Known rows, with every step that occurs:
y-t-v: [ 3.751  0.278 -0.959 -2.314  2.882 -1.078 -1.705 -0.730 -1.557  0.462
 -3.784  1.947 -0.060  0.268 -0.933  0.451 -1.125  0.088  0.180 -1.936
 -0.626 -0.972]
h-y-t: [ 1.788  1.263 -0.404 -0.801  2.997 -1.438 -3.473 -0.554 -3.524  2.594
 -2.976 -0.900 -0.050 -0.133 -2.588 -0.392 -0.932 -0.208 -0.827 -1.348
  1.564 -1.140]
l-w-y-t: [ 1.797 -0.825 -3.538 -4.006  0.427 -2.374 -4.372 -2.694 -2.191  2.758
 -1.691  0.652 -0.714 -1.773 -0.395  0.690 -0.881  0.071 -0.127  0.492
  0.021 -0.384]
t-l: [ 0.396  2.184 -0.202 -0.967  2.540 -0.926 -1.372 -1.845 -0.739  0.871
 -1.008  0.269  1.353  1.080 -0.842 -0.153  1.960 -2.647 -2.301 -2.767
 -1.192 -1.714]
t-v: [ 2.649  1.664  0.311 -1.751  1.823 -0.597  0.222  1.011 -0.846  0.062
 -2.721  2.599  0.231  0.208 -0.519  1.881 -0.417 -0.913 -0.409 -2.449
 -0.632 -0.925]
t-v-w-y: [ 0.858 -1.371 -0.622 -3.609  0.979  0.630  0.252  1.017 -2.015  1.613
 -2.261  2.737  0.022 -0.146 -0.263  2.499 -1.464 -0.601  0.632 -0.599
  1.011  0.812]
u-h-y: [-0.281  3.438 -1.404  0.430  3.750 -1.423 -0.996  0.646 -3.136  1.190
 -1.358  0.137 -0.138  0.607 -2.199  1.176 -1.365 -1.025 -1.368 -0.628
  1.762 -0.167]
w-y-t-v-h-l: [ 3.631  0.144 -2.495 -1.813  2.221  0.190  0.312 -1.977 -2.906 -0.201
 -0.878  4.481 -2.254  0.414 -1.587  3.928 -1.448  0.504  0.844 -1.491
  2.299  0.743]
h-y: [ 0.443  2.838  1.094 -0.097  1.800 -0.745 -1.532  1.462 -3.112  2.479
 -1.867 -0.608  0.302 -0.147 -2.428  1.286 -0.284 -1.373 -1.580 -1.968
  1.710 -1.354]
y-h: [ 2.341  1.251 -1.048 -2.638  2.956 -1.002 -1.265 -0.054 -1.450  1.831
 -1.430  1.265  1.117 -1.209  0.868  0.330  0.528  0.763 -1.425 -0.899
 -1.093  0.655]
v-w-u-h: [-1.087  1.263 -0.358 -0.706  3.988 -2.514  0.258 -0.002 -2.444  0.365
 -2.156  3.457 -0.186  0.251 -0.018 -0.606  0.395 -0.566 -0.618  2.560
  1.683  1.383]
l-w-y: [ 0.778  0.445 -2.103 -3.774 -0.988 -2.056 -2.317 -1.003 -1.586  2.543
 -0.665  1.400 -0.397 -2.176  0.017  2.534  0.053 -1.036 -0.619  0.054
  0.180 -0.434]
h-y-t-v: [ 3.184  1.103 -0.433 -1.208  3.555 -1.130 -1.707  0.429 -2.965  1.397
 -4.734  0.832 -0.350  0.595 -2.348  0.618 -1.740 -0.349  0.377 -3.193
  0.465 -0.844]
h-y-t-v-w-u: [ 1.059 -0.390  1.928 -1.321  3.603 -2.050 -0.385  1.592 -3.998  2.345
 -6.327  2.595 -0.252  0.381 -2.140 -1.091 -0.476 -0.581  1.409 -1.021
  2.275  0.701]
y-t-l-w: [ 2.278 -0.060 -2.538 -2.236  2.552 -3.841 -3.042 -3.124 -0.714  2.327
 -2.379  0.942 -0.134  0.213 -0.662 -1.394  2.056 -2.398 -0.839 -1.916
 -0.647 -1.580]
l-w-y-t-v-h: [ 4.705 -0.555 -2.805 -3.736  2.591 -1.945 -1.724 -1.241 -2.445  0.862
 -2.082  3.445 -1.610 -0.564 -1.480  3.034 -2.286  1.421  1.387 -1.364
  1.635 -0.411]
t-v-w: [ 2.276 -1.061  0.915 -1.862  2.756 -0.248  1.296  2.313 -1.366  0.975
 -2.757  3.533 -0.007  0.918 -0.690  1.315  0.159 -1.266  0.270 -1.046
  1.592  0.061]
t-u-h-l-w: [ 0.564  2.050 -4.457 -0.609  2.409 -3.921  0.674 -2.744 -1.165  1.701
 -0.210  4.665 -1.833  0.797 -1.050  0.447  0.896 -3.941 -0.845  1.502
  0.913  1.684]
h-l: [ 1.319  1.942 -0.422  0.143  0.764 -0.553  0.676 -0.658 -1.469  0.891
  0.126  2.942 -0.985 -0.277 -0.475  2.159  1.800 -2.108 -1.724 -0.466
  1.434 -0.217]
t-u-h: [-0.271  3.495 -3.436 -0.982  4.036 -1.973 -1.179 -2.778 -1.324  0.724
 -0.659  2.164  0.808  1.878 -1.567 -0.820 -1.463 -2.404 -1.699  1.440
 -1.163  1.079]

Rows:
[-0.821  2.627 -1.934 -0.170  5.637 -2.963 -2.616 -3.222 -3.399  1.376
 -4.190 -0.302  0.423  1.668 -2.387 -2.472  0.118 -1.821 -0.870 -1.958
 -0.252 -0.268]
w-u-h-y-t-l
[ 1.357  2.055  0.348 -0.582  0.972 -3.894  0.857 -0.590 -2.635  1.201
 -1.404  5.291 -1.996 -1.506 -0.757  2.030  2.486 -1.267 -0.289  0.280
  3.295  0.216]
v-h-l-w-u
[ 1.790 -0.926 -3.790 -3.137 -0.140 -2.308 -2.744 -3.470 -2.322  2.728
 -1.167  2.118 -1.952 -1.665 -0.357  1.424  0.080 -0.810  0.057  0.731
  0.985  0.419]
h-l-w-y-t
[ 0.485  2.005  0.949 -1.617  0.272 -4.319 -1.427 -0.132 -1.727  1.937
 -3.036  2.948 -0.061 -2.148  0.022 -0.010  1.938 -1.454 -0.637  0.519
  0.555 -0.693]
l-w-u
[ 0.051  1.735 -3.435 -1.519  4.483 -5.344 -2.154 -3.832 -1.946  0.629
 -3.461  2.346 -0.517  0.356 -0.290 -2.164  0.952 -1.539 -0.490  0.556
 -0.625  0.322]
y-t-l-w-u-h
[ 1.951  1.072 -1.336 -0.865 -0.032 -2.853  0.462 -0.755 -1.046  1.852
 -0.252  3.659 -1.799 -1.176 -0.104  2.020  2.504 -2.739 -0.842 -0.128
  2.034 -0.547]
h-l-w
[-0.732  3.126 -1.438  0.704  2.545 -2.394  1.291 -1.852 -2.342 -0.554
 -0.920  4.374 -1.331 -0.012  0.154  0.946  1.207 -1.474 -1.009  1.453
  1.324  1.412]
w-u-h-l
[ 2.548  1.479 -2.387 -1.004  5.152 -1.781 -1.229 -0.351 -2.993  0.589
 -4.079  1.349 -0.896  1.254 -2.175  0.521 -2.747 -0.063  0.751 -1.984
  0.558  0.025]
u-h-y-t-v
[ 2.993  1.502 -0.428 -0.373  4.140 -0.929 -3.117 -0.390 -4.043  2.047
 -1.793 -0.072 -0.548  0.293 -3.575  1.055 -1.651  0.921 -0.508 -1.526
  3.186 -1.264]
v-h-y-t
[ 1.027  2.165 -1.713 -1.232  3.497 -1.658 -3.674 -2.305 -2.989  3.821
 -3.480 -0.343  0.885  1.634 -4.080 -2.111 -1.675 -2.464 -1.018 -0.657
 -0.095  0.231]
h-y-t-u
[-0.218  1.494 -5.891 -1.509  3.075 -1.270 -1.129 -5.275 -2.473  1.229
 -0.288  3.094 -1.231  1.524 -1.516  0.121 -1.963 -2.297 -0.653  1.891
 -0.243  2.723]
w-y-t-u-h-l
[ 2.830  2.902  1.008 -0.313  3.726 -0.408  0.291  2.441 -3.542  0.751
 -2.379  1.825 -0.704  0.749 -3.467  3.429 -1.774 -0.122  0.137 -3.740
  3.207 -0.971]
t-v-h-y
[ 2.439  2.211 -0.398  0.468  1.829 -0.165  1.079 -0.495 -2.446  0.017
  1.444  4.124 -1.723  0.233 -1.436  3.668  0.992 -0.815 -1.185 -0.643
  3.517 -0.184]
v-h-l
[ 0.609  0.950 -0.687 -1.905  2.249 -4.815 -2.808 -3.073 -1.621  2.283
 -4.413  1.880  0.231 -0.655 -0.613 -2.210  2.457 -2.059 -0.618 -1.040
 -0.852 -0.884]
y-t-l-w-u
[ 1.374 -0.207 -2.403 -3.405  0.857 -0.410 -4.552 -2.686 -2.471  1.989
 -1.578 -0.061  0.056 -1.091 -0.851  0.645 -1.509  0.617 -0.810  0.093
 -0.509 -0.328]
w-y-t
[ 2.793  0.384 -2.419 -2.202  1.428 -3.186  0.796 -0.807 -1.238  2.541
 -0.727  3.804 -1.430 -1.661  0.964  1.337  2.588 -1.441 -0.465 -0.287
  0.926  1.007]
y-h-l-w
[ 1.488  1.049 -5.577 -1.162  3.357 -4.330 -0.711 -4.202 -1.663  1.987
 -1.020  4.309 -2.201  0.990 -1.230 -0.617  0.272 -3.182 -0.145  1.770
  0.689  1.615]
y-t-u-h-l-w
[ 3.679  1.692 -0.402 -0.036  2.512 -0.165  2.488  0.095 -1.971 -0.688
 -0.217  5.276 -1.936  0.810 -1.514  4.248  0.260 -0.731 -0.038 -2.241
  2.790  0.002]
t-v-h-l
[ 0.452  1.893  0.155 -0.648  0.033 -4.114  0.618 -0.825 -1.957  1.861
 -2.382  4.589 -1.427 -1.863 -0.061  0.765  2.911 -2.280 -0.322  0.435
  1.545  0.447]
h-l-w-u
[-0.842  4.198 -2.388  0.115  4.381 -1.950 -1.203 -1.009 -3.218  2.136
 -1.888  0.423  0.334  1.991 -3.366 -0.336 -2.233 -2.729 -1.164 -0.089
  0.750  0.797]
t-u-h-y
[ 3.167 -1.042 -3.488 -3.584  0.782 -1.924 -0.808 -2.163 -1.966  1.813
 -3.123  3.758 -2.095 -0.876 -0.387  2.042 -0.799 -0.842  1.401 -1.198
  0.145  0.576]
h-l-w-y-t-v
[ 1.378  1.620 -3.522 -0.397  1.828 -3.636  0.918 -1.333 -1.212  0.821
  0.379  4.297 -2.482 -0.399  0.325  1.901  1.543 -2.354 -0.690  1.108
  1.957  0.633]
u-h-l-w
[ 2.626  0.333 -2.752 -2.996  0.041 -1.421  0.947 -0.800 -2.221  1.188
 -0.523  4.814 -2.355 -1.010 -0.823  5.033 -0.515 -0.762  1.133 -1.196
  2.248  0.632]
t-v-h-l-w-y
[ 2.775  0.881 -1.962 -1.321  4.237 -3.785 -2.685 -1.821 -2.714  2.736
 -2.388  0.582 -0.828  0.883 -3.040  0.032  0.844 -1.886 -0.381 -2.852
  2.081 -1.703]
v-h-y-t-l-w
[ 0.866  1.660 -1.014 -0.710  4.096 -1.471 -3.282 -2.213 -2.767  2.520
 -3.241 -1.537  0.771  1.614 -2.724 -1.658  0.546 -2.089 -1.319 -3.371
 -0.122 -1.696]
h-y-t-l
[ 0.709  1.982 -4.870 -0.322  4.087 -2.044 -0.449 -4.402 -2.091  0.837
 -0.737  3.454 -1.273  1.880 -1.619 -0.789 -0.706 -2.649 -1.091  1.537
  0.063  2.077]
y-t-u-h-l
[-0.230 -1.186 -0.687 -3.146  0.331  0.512 -1.237  0.446 -2.336  2.420
 -0.667  1.325  0.294 -0.696 -0.222  1.779 -0.541 -0.694 -0.634  0.972
  1.633  0.357]
v-w-y
[-0.699  2.029  0.306 -0.209  4.996 -2.200  1.400  1.963 -4.058  1.190
 -4.737  2.764 -0.519  1.127 -1.943  0.302 -1.320 -1.355  0.644 -0.690
  2.588  1.403]
t-v-w-u-h-y
